In the rows, zero is written as 128.
Known rows, with every step that occurs
nabek loru: [119 111 156 115 107  54 151 145 169 126 150 147 136 123 102 124 112 143
 127 112 120 102 144 141  97 125 135 115 128 131  85  86 109 147 135 134
 151 181 144 131 148 109]
kego loru gorip vumoruf bomob saso: [152 186  95 112 140 215 106 166 130 139 118 108 108  99 127 153 121 138
 127 146 121 176 146 110 178 127 145 164 154 146 155 129 156 113 134 129
 101 129 117 161 117 155]
vumoruf saso nopit tilur levive: [ 58 117 153  51 110  96 116  54 121  61 166 161 134 141 111  98 100 172
 178 125 128 137 132 129 102 201  58 167 169 112 150  85 173 106  74  86
 136  88  94 115 133 196]
tilur nabek loru kego runur nopit: [ 91  59 105 216  63 205 178  43  65 145 104 109 165 180 106 146 132 108
  75 101 162 128 130 165 105  97 126  88  86 141 155 134  65 140 123 153
 128 127 115 114  84 153]
bomob saso nopit tilur: [112 111 116  69 119 121 104 116  87  87 115 138 160 139 141 128 119 155
 119 126 143 110 146 124  82 157 138 140 159 147 118  88 137 127 103  82
 150  97  75 146 128 138]
gorip vumoruf saso nabek loru: [124 156 154  74 156  49 149 160 188 134 139 150 144 132  93 106 114 102
 125 157 129  83 147  97 109 153 138 135 163 125 101 154 102 154 129 143
 152 175 153 108 132  79]
runur nopit tilur nabek loru: [ 89  68 104 131  92  69 145  82 188 119 120 136 167 163  91 102  86 160
 122 119 131  84 170 136  92 125 126 139 126 135  98 115  97 163 126 151
 152 151  68  98 120 100]
levive nabek loru: [145 114 140 141 106  41 132 139 154 123 143 140 129 144 117 112 101 126
 100 129 116  65 162 137  98 125 153 115 109  87  98 115 136 147 130 140
 159 155 132  81 140  85]
nopit loru kego runur: [145  82 128 170 121 160 115 104  76 195 103 133 149 136 150 139 165  84
  84  95 128 147  71 165 142  83 123 111  65 103 137  94 101 102 125 157
 115 117 155 162 165 126]
soso vumoruf gosop: [ 91 140 141 126  82  75 192 216 127  68 144 144  86  93 103 144 137  83
 131 168 132 195 163  52  71 100 171  95 127 183 132  90 147 116 128 111
 185 184 122 129 168 165]
loru nabek: [158  79  88 165 106  89 111 169 130 112 165 171 100 131 169 118  94 145
 193 106 112  51 120 138  97 109 157 130  78 119 132 151 135 168 118 125
 144 133 133 129 124 127]
gorip vumoruf nabek loru kego runur: [130 101 131 162 136 152 129 111  84 196  93 134 174 135 108 145 181 103
  97 133 123 152  85 154 130  90 142 108  68 142 120 142  89 102 133 171
 134 140 162 150 141 113]
nabek loru gorip: [141 119 142 138 186  95 125 125 147 149 120 136 106 138 107  90 125 190
 168 106 109 115 121 150 145 121 119 131  96 132  93 117  98 140 114 138
 109 154 152 112 147 103]
bibad vumoruf: [112 137 159 171  62 101 160 101 147  74 142 115  87  94 129 136 120 105
 124 120  69 171 113 120  84 103 117  53 135 122 110  92 196 120 152 174
 131 170 144 137 131 138]
tilur levive: [ 74 109 155 109  84  77 123  81 147  52 196 155  87 120 124 107  70 166
 167 109 120 135 110 153 101 176  42 141 151  93 152 101 204 125  97 115
 116 119 123 111 139 200]
saso nopit: [125 113 138 100  95  93 130 159 123  74 156 145 126 151 186 130 135 117
 124 116 153 102 125 142  59 141 144  71 147 145 127 118 189 140 127  46
 157 119 158 110 142 122]
votov vumoruf nabek loru: [109 134 167 139  97  51 154 195 210 135 127 147 150 103 111 124 117 125
 149 150 115 134 135 118  76 131 171 159 147 171  82 139 113 183 153 137
 171 193 138 110 170  94]
gorip vumoruf saso nopit runur: [110 130 158  83  87  98 175 129 134 127 148 124 114 125 164 144 162  87
  90 118 175 178 106 138 129 135 128 129 135 131 152 133 137  80 131  85
 122 106 188 155 176 143]
votov vumoruf bomob saso gafi: [154 186 128  92 171 116 115 165 138 112 161 103 117 119 143 179 106 100
 194 149 138 116 162  96 121 151 106 138 202 111 101 126 159 148 209 119
 110 117  67 180 128 127]
soso vumoruf bomob: [100 150 123 137  68 155 183 210 159  75 119 142  94 118 112 155 169  82
 154 138 119 198 186  83 112  99 144 124 156 144 119  93 238 127 112 124
 181 164  94 119 141 153]
kego runur nopit: [ 96  75 109 207  38 185 189  71  42 103 132 110 133 148 119 163 129  98
  70  95 170 153 131 154  99  86 124  91 111 147 165 112  99 152 112 137
 137 132 133 135  90 187]
vumoruf nabek loru kego: [ 96 116 160 131 138 138 124 145 135 166 108 148 170 146 108 142 132 115
 143 133  94 102 111 151 102 144 160  95  90 138 101 126  85 124 138 146
 132 163 129 101 143  95]
nabek loru kego runur nopit bomob saso: [142 143 124 173 103 229 122  97  95 163 100  94 122 114 128 119 115 155
  92 117 138 116 117 147 149 145 112 144 141 133 133 133  45 100 132 120
 104 101 109 169  82 129]
gorip vumoruf: [127 118 100 137 107 101 126 153 138  72 168 120 117  88 122 153 100 114
 105 135 132 203 118 119 119  99 140  73 114 154 144 145 201 134 136 137
 114 141 171 160 115 158]
tilur levive gafi: [ 95 120 137  79  88  49 134  77 158  66 231 120  77 133 126 159  84 156
 190 121 125 116 129 124 125 183  72 152 154  62 136  99 235  94 106 142
  64 100 100  98 123 194]
rese saso gafi: [156 147 121  83 205  62 103 134 124  75 199 115 111 149 155 171  79 103
 161 163 133  51 132 107 112 135  70  80 185  83  84 108 162 162 159 105
 109 124  78 166 111 134]
bomob saso: [142 152 118 117 111 133  92 157 141  92 171 119 101 100 135 150  76 141
 106 120 140 112 112 139 105 156 123 137 167 118 137 123 146 135 145 112
  92 139 111 151 128 157]
tilur nabek loru gorip vumoruf bomob saso nopit runur: [132 131 140  88 116 125 160 110 157 170 102 112 118 145 162 115 164 147
  95 117 180 140 127 154 155 137 117 160 128 130 138 158 127  74 144 101
 107  98 151 143 169 118]
kego loru gorip: [148 100 102 167 154 148  90 131 122 152 110 132  87 134 161  98 109 162
 148 111  94 146  90 151 165  89 129 122  91 120 128  97 135 149  98 127
 114 116 147 133 157 121]
soso vumoruf bomob saso: [133 180 117 114  95 186 130 193 159  97 136 121 100 104 110 157 132 120
 124 138 141 159 158 102 120 143 137 156 187 128 130 114 185 115 138 118
 125 148  85 146 126 168]
rese saso bomob: [145 134 128 114 186  85 101 153 168  76 149 165  56 130 164 129 108  98
 139 182 105  22 141  90  86 111  58 111 178  91 119 125 198 164  92  92
 154 102  92  87  99  79]
gorip vumoruf saso nopit loru: [141 130 138  61 100 111 110 163 172 139 158 132 149 114 171 132 133  75
 105 111 155 164 118 107 142 135 162 118 144 114 152  70 144 114 139  72
 127 118 180 151 176 151]
runur nopit loru gorip vumoruf bomob saso gafi: [151 177 113  71 183 169 115 119 107 144 145  88 135 132 127 179 118 113
 175 138 153 129 171  98 179 145 105 124 178 100 127 109 124 118 202 132
  87 101  82 187 108 162]
rese saso nabek loru kego: [131 120 156 126 187 124 123 131 134 157 109 147 151 174 121 114 113 116
 114 146 105  39 107 146  98 153 123  92 107 108  92 146  88 139 114 137
 121 150 126  97 120  68]
levive gorip: [156  98 134 174 127  50 105 138 112  52 190 112  82 106 163 143 159 131
 153  88 104 127 123 148 143  82 136 128 125 110 145 104 211 179 149 123
 135 119 100  81 140 129]
bibad vumoruf gorip: [114 151 129 145  67  71 145  98 121  92  89 136  75  98 145 148 143  94
 150 133  95 229 163 111  81  96 116  66 149 121 122  92 154 120 159 168
 180 179 135 100 124 151]
levive kalime: [145 117  88 155 100  78 149 120  82  50 177 154 121 117 146 183 113 116
 107  79 148 127 156 100 131 103 117 147 135 109 133 159 189 186 120 124
 118 113  85 101 123 160]
bomob saso nabek loru gorip: [155 143 143 116 213  94 113 132 151 158 105 135 105 148 116  72 115 188
 153 126 123  67 121 140 141 148 109 151 128 115  95 160  90 149 116 142
 102 146 137  98 141  84]
pigopu levive: [117 129 166 123 163  54 130 176 133  49 208 139 137  83 158 164 100 132
 123  93  94 101  85 148 131 143  94 123 109  78 127 113 190 167 118 143
 145 128 128 130 133 154]
bomob saso nopit loru gorip: [167 124 132 108 172 139  87 134 142 162 116 123 107 136 171  92 127 168
 140  94 141 125  99 147 164 135 126 139 112 107 131 100 120 120 125  92
  85 105 155 128 171 134]
gorip vumoruf nabek: [ 86 144 114 115  91  94 118 203 153  80 150 136 135  82 133 170 112  91
 133 168 115 182 116 100 105 118 170 110 137 173 146 173 190 152 139 143
 145 164 140 110 146 155]

Rows
[100 119 151 129 143 143 123 143 137 167 109 141 176 138 100 145 134 117
 136 144  97 128 111 144 112 139 166  86  85 147 108 139  92 117 143 152
 126 158 141 113 136 100]
gorip vumoruf nabek loru kego
[142 149 122 149 142 165 116 131  96 137  86 119 100 142 168  91 103 103
  88 147 142  44 105 123 110 160  93 138 165 102 138 208 101 147 114 132
 122  96 104 111  95  78]
loru kego runur nopit bomob saso nabek
[132 149 112 166  79 202 120 125 111 106 130  94  89  96 148 126  81 151
 103 116 137 124 124 134 134 152 109 142 167 134 144 132  95 123 127 102
 104 103  99 160  82 149]
runur nopit bomob saso
[159  97 130 147 128 182 103 104  73 205  97 127 162 145 158 137 174  96
  74 102 148 132  71 166 137 104 130 117  83 107 140 104  93  89 137 129
 111 102 157 163 158 128]
bomob saso nopit loru kego runur
[ 70  75 107 146  93 183 161  53  36 136  70 121 202 145  75 151 144 129
  94 131 138 166 150 126 119 107 148 129 100 169 136 102  60 127  97 169
 157 119  78 147  94 164]
gorip vumoruf nabek loru kego runur nopit tilur
[147 161 118 143 108 161  91 157 140 110 138 107  78  81 160 116  84 153
 118 121 119 119 111 131 137 152 105 152 167 125 128 133 123 116 130 103
 103 108 105 164 111 124]
nopit bomob saso
[140 162 161  74 162  72 133 131 171 135 130 135 132 129 102  96 134 155
 137 148 132  68 163 116 139 163 107 173 175 107 113 155 133 146 141 147
 140 147 113  96 122  99]
tilur levive gorip vumoruf bomob saso nabek loru
[129 175 122  91 190  81 120 173 161  92 142 142 100 132 129 105 101  73
 137 173 129 106 117  76 120 155 124 134 169 119 146 212 157 160 105 135
 120 134 150  86 123  92]
loru gorip vumoruf saso nabek
[127  69 112 169 140 139 119  73  93 191  84 138 175 163 112 120 164 121
  99 116 122 117  97 164 120  91 119 126  67 124 109 124  83 110 120 173
 133 121 114 138 141  93]
nopit tilur nabek loru kego runur
[112 172 113 101 133 117 129 166 167  78 193 126 123  91  92 166 110  69
 138 157 123 214 125  80 138 134 158 122 151 155 161 138 152 123 124 122
 111 149 169 142 118 161]
gorip vumoruf saso
[108  80 136 164  92 201 130 101  96 160 115 121 154 150 142 147 109  88
  99  88 125 136 105 159 131 126 144  77  76 104 151  78  84 120 130 132
  97 121 133 130 134 147]
runur nopit loru kego
[163  55  87 177  71 143 129 124 106 171 138 152 130 138 171 121 113 125
 147  81 145  71 121 142 137  90 161 145  64 100 159 112  77 155 123 137
 137 117 144 153 131 160]
kego runur nopit loru nabek
[151 162 127 141 147 144 118 145 139 132  96 115 101 123 172  70 150 133
 148 145 111 135 133 103 162 139 133 125 133 145 120 158 121  97 104  63
 157  73 161 116 106  67]
levive nabek loru gorip vumoruf saso nopit bomob
[151 106 125 140 138 179 115 106  83 200 106 127 171 139 142 143 187  72
  84 116 143 174  75 144 152  96 142 109  77 121 151 115  99  84 131 135
 117 104 180 165 153 131]
gorip vumoruf saso nopit loru kego runur
[168  62  69 175  87 126  93 165 126 155 144 171 108 134 192 114  91 140
 176 111  97  64 105 142 122  84 174 133  73 110 140 118 123 173 112 126
 162 119 138 153 136 121]
kego loru nabek
[111 102 128 216  86 197 171  87  71 156  62 107 111 135 153  89 139 117
 106 113 123 115 125 138 142 109  96 114 110 140 126 149  56 127  97 129
 158  92 123 135  79  87]
saso nabek loru kego runur nopit bomob
[147 125 112 134 173 111 125 128 147 127 131 117 124 107  93 116 124 170
 133 134 124 192 120 128 160 102 136  96  90 159 120 154 145 123 131 150
  98 143 183 149 119 136]
nabek loru gorip vumoruf
[ 79  62 113 153  91 180 164  38  28 133  78 125 187 159  82 142 136 137
  95 107 137 141 152 141 109 108 132 127  99 151 128  75  53 132  89 160
 154 115  72 150  95 155]
nabek loru kego runur nopit tilur
[145 143 134  82 109 131 104 159 125  91 157 129 131 141 177 135 123 138
 107 124 167  89 120 144  72 169 143  99 173 138 132 130 167 125 144  40
 127 111 143 128 131 135]
bomob saso nopit
[159 146 112 116 195 117 110 133 151 136 121 115 123 113  99 104 115 171
 121 149 136 156 117 120 159 125 129 114 116 145 122 182 136 126 135 153
  89 135 173 144 112 121]
bomob saso nabek loru gorip vumoruf
[107 164 106 122 106 155 172 187 128  85 129 127 107 100 124 171 146  83
 154 144 106 210 182  88 150  91 149 124 131 174 152 128 219 130 119 137
 150 157 133 131 117 145]
gorip vumoruf bomob
[139 187 118 101 132 175 109 143 132  93 158 106 103  93 117 155 130 147
 144 136 127 167 155 114 172 147 118 181 173 131 169 135 193 112 143 125
 101 121  96 134 108 178]
tilur levive gorip vumoruf bomob saso
[139 192 106 102 120 186 122 178 136 104 142 111 110  91 119 169 113 122
 124 144 132 168 156 103 148 137 142 155 168 150 155 138 172 116 142 126
 105 142 111 154 108 162]
gorip vumoruf bomob saso
[115 131 151 107 119  54 133 168 174 128 144 135 160 101 100 141 149 135
 140 147 113 136 144 120 130 115 172 134 131 157 106 132 130 151 158 152
 160 179 139 105 146 115]
levive gorip vumoruf nabek loru
[136 175 144  83 102 168 135 155 124  99 127 122 125 138 169 141 157 121
 127 135 140 117 150 119  90 158 147 103 182 150 134 122 184 108 148  63
 144 123 134 124 124 132]
bibad vumoruf bomob saso nopit
[114  74 155 159 132 107 115  14  63  96 148 116 137 142 107 114 178 186
 161  86 114 128 132 168 170 120  85 173 113  96 156  84 144 135 120 148
 135  80  66  84 115 170]
nabek loru kego runur nopit tilur levive gorip
[125 154 115  97 200  94 100 137 220 123 134 159  92 123 107 113 138  95
 182 185 106 103 160  64 131 122  95 138 160 116 141 166 162 133 128 123
 142  95 120  78 107  61]
tilur nabek loru gorip vumoruf saso bomob
[109 119 130 209  84 212 174 100  98 154  66 109 116 133 126  89 158 103
 106 132 133 144 128 114 145 115 106 119 130 137 124 146  58 111  96 125
 164  94 120 140  80 101]
soso vumoruf saso nabek loru kego runur nopit bomob
[128  83 136 162 139 141 119  53  58 186  89 142 168 162 107 114 163 130
  97 119 118 113 102 167 128 112 105 134  65  95 121 116  93  92 105 169
 136 103 123 126 137 116]
nopit tilur levive nabek loru kego runur
[140 179 112 111 177 119 117 146 167 114 163 122 125 115  79 132 120 101
 142 163 116 189 134  84 167 137 164 138 126 136 150 159 127 114 117 133
 103 139 173 113 119 133]
levive nabek loru gorip vumoruf saso
[122 134 145 128 178  95 122 147 156 153 111 141 118 133 111 100 133 179
 178 126 104 116 119 139 144 127 136 145 106 145  97 137  99 147 117 145
 121 163 142  94 160 106]
vumoruf nabek loru gorip
[122  71 125 158  40 157 153  96 100 154 131 113 139 122 151 146 120  81
  63  74 166 160 121 143 144  87 134 121 107 100 163  51  93 139 128 135
 123 128 144 159 151 185]
kego runur nopit loru
[151 160 144 109 213 115 127 142 150 163  91 136 103 149 112  81 131 177
 168 131 114  77 141 126 156 144 114 166 130 124  98 158 100 144 112 144
 113 149 128  93 138  81]
vumoruf bomob saso nabek loru gorip
[116 137 165 100 144  45 133 173 172 121 156 134 173  91 102 148 152 143
 138 142 103 125 133 122 145 124 160 142 125 139 105 134 134 157 155 161
 165 171 138 106 144 122]
pigopu levive gorip vumoruf nabek loru
[144  98 134 173 151 143 121 104  76 192 100 125 170 135 114 146 203 109
 104 124 118 150  88 158 151  78 146 119  68 137 126 142 100 110 143 173
 135 130 150 133 142 109]
levive gorip vumoruf nabek loru kego runur
[147 147 138 106 199 132 109  90 119 155  86 132 126 168 108  71 137 210
 167 131 117  87 160 136 163 161 114 178 114 105 112 134 115 107  97 122
 120 105 108  75 132 110]
vumoruf bomob saso nopit tilur levive nabek loru gorip
[ 97 148 113 123 131 110 110 190 149 100 131 131 125  92 130 151 123 118
 153 166 111 185 109 104 131 118 164 121 123 173 145 185 177 147 130 146
 126 154 146 101 147 150]
loru gorip vumoruf nabek
[148 189 124 146 113 172 132 197 164 106 133 113  97  92 136 153 106 118
 141 139 129 163 149 107 113 142 145 192 180 157 136 145 166 155 149 112
 116 147  97 145 130 136]
votov vumoruf bomob saso
[136 167 133  72 110 161 124 175 120  99 135 130 129 144 175 143 148 123
 128 132 156 103 151 126  91 162 150 120 181 151 139 127 178 120 137  43
 145 117 131 120 128 130]
vumoruf bomob saso nopit
[137 131 102 184 102 219 111  89 123 161  96  92 124 125 134 109 102 157
  95 120 140 106 119 149 146 145 105 152 141 129 135 155  58 108 137 124
  99  94  88 151  80 118]
tilur nabek loru kego runur nopit bomob saso
[116  95 143 138  91  83 144  51 107 130 123 139 154 163  86  98 110 157
  95 125 132  79 168 145 112 142 110 149 110  80 119 103 107 123 104 152
 161 122 108  86 118 132]
kego runur nopit tilur levive nabek loru
[154 190 108  98 144 198 110 168 143 139 126 105 109  92 124 152 120 135
 130 133 131 172 149 107 183 136 140 173 153 137 155 122 152 106 140 128
  88 133 119 158 125 162]
nopit loru gorip vumoruf bomob saso
[138 161 134 105 167 165 106 103  91 173 119  94 153 135 134 159 127 119
 163 147 141  81 136 120 150 155  95 116 174 103  97 130  57 109 201 134
 112  92  73 188 100 117]
vumoruf nabek loru kego runur nopit bomob saso gafi
[138 136 151 122 127 107 153 121 136 167  97 130 137 140 117  89 121 140
  92 136 148  46 141 129 112 148 110 149 162 117  98 153  58 147 129 143
 150 145 125 126 112  78]
kego runur nopit bomob saso nabek loru
[136 129 111 110 200 129 110 108 169 161  84 130 134 169 112  74 136 205
 176 125 121  95 155 133 154 138 122 172 118 142 101 143 105 129 113 125
 115 125  94  90 136  87]
vumoruf bomob saso nopit tilur nabek loru gorip
[101 131 161  96 116  53 131 140 178 123 153 140 157 103  91 128 143 154
 153 147 113 138 141 124 134 136 144 149 140 145 114 129 139 141 149 150
 156 169 136 101 147 136]
tilur levive gorip vumoruf nabek loru
[140  86 114 146 149 162 108  72  90 200  77 132 189 171 122 117 172 132
  91 121 142 100  99 166 117 112 125 130  85 127 113 133  74  96 131 146
 129 106 115 142 134  95]
bomob saso nopit tilur nabek loru kego runur
[110  93 126 190  85 220 173  57  43 158  96 109 163 174 103 147 136 106
  61 113 171 104 126 157 104 121 126  99 113 131 153 144  45 137 123 150
 123 125 126 126  79 153]
bomob saso nabek loru kego runur nopit
[120 134 166  79 120 101 176 115 141 159 128 124 120 134 144 123 176 119
 103 117 172 168 108 145 151 138 128 141 122 134 138 133 104  71 131  94
 116 109 195 152 179 128]
nabek loru gorip vumoruf saso nopit runur
[127 178 121  97 177 126 128 149 172 118 167 125 128 106  72 139 125 109
 158 155 118 206 124  87 167 136 156 137 136 157 145 143 113 115 120 130
 100 151 178 137 121 145]
nabek loru gorip vumoruf saso
[126 156 126 133 112 147 127 161 139 101 121 119  98 103 184  95 140 111
 149 138 115 162 122 101 141 137 126 112 153 164 132 143 141 104 107  52
 159  81 160 143 108  92]
gorip vumoruf saso nopit bomob
[144  99 137 138 148 164 105  51  57 196  82 135 180 171 116 111 173 141
  86 125 136  97 100 169 124 134 111 139  85  98 124 125  84  79 115 143
 133  90 124 132 132 117]
bomob saso nopit tilur levive nabek loru kego runur
[149 131 113 126 189  98 123 135 148 128 122 122 123 116 104 103 120 161
 129 145 129 164 118 119 153 112 130 102 103 148 117 178 147 134 127 154
 103 140 178 136 117 116]
saso nabek loru gorip vumoruf
[130  95 108 139 190  84 109  95 174 145 102 135 124 159 105  70 108 202
 171 114 109 100 133 144 144 121 112 154  95 130  93 137 103 146 108 150
 108 135 100  92 143  88]
nopit tilur nabek loru gorip
[130 114 141 105 142 178 101 134 130 170 121 129 169 145 152 141 140  78
 114 115 126 153  92 137 139 144 162  80  88 115 147  99 111  93 140  97
 100 108 167 137 151 125]
gorip vumoruf saso nopit loru kego
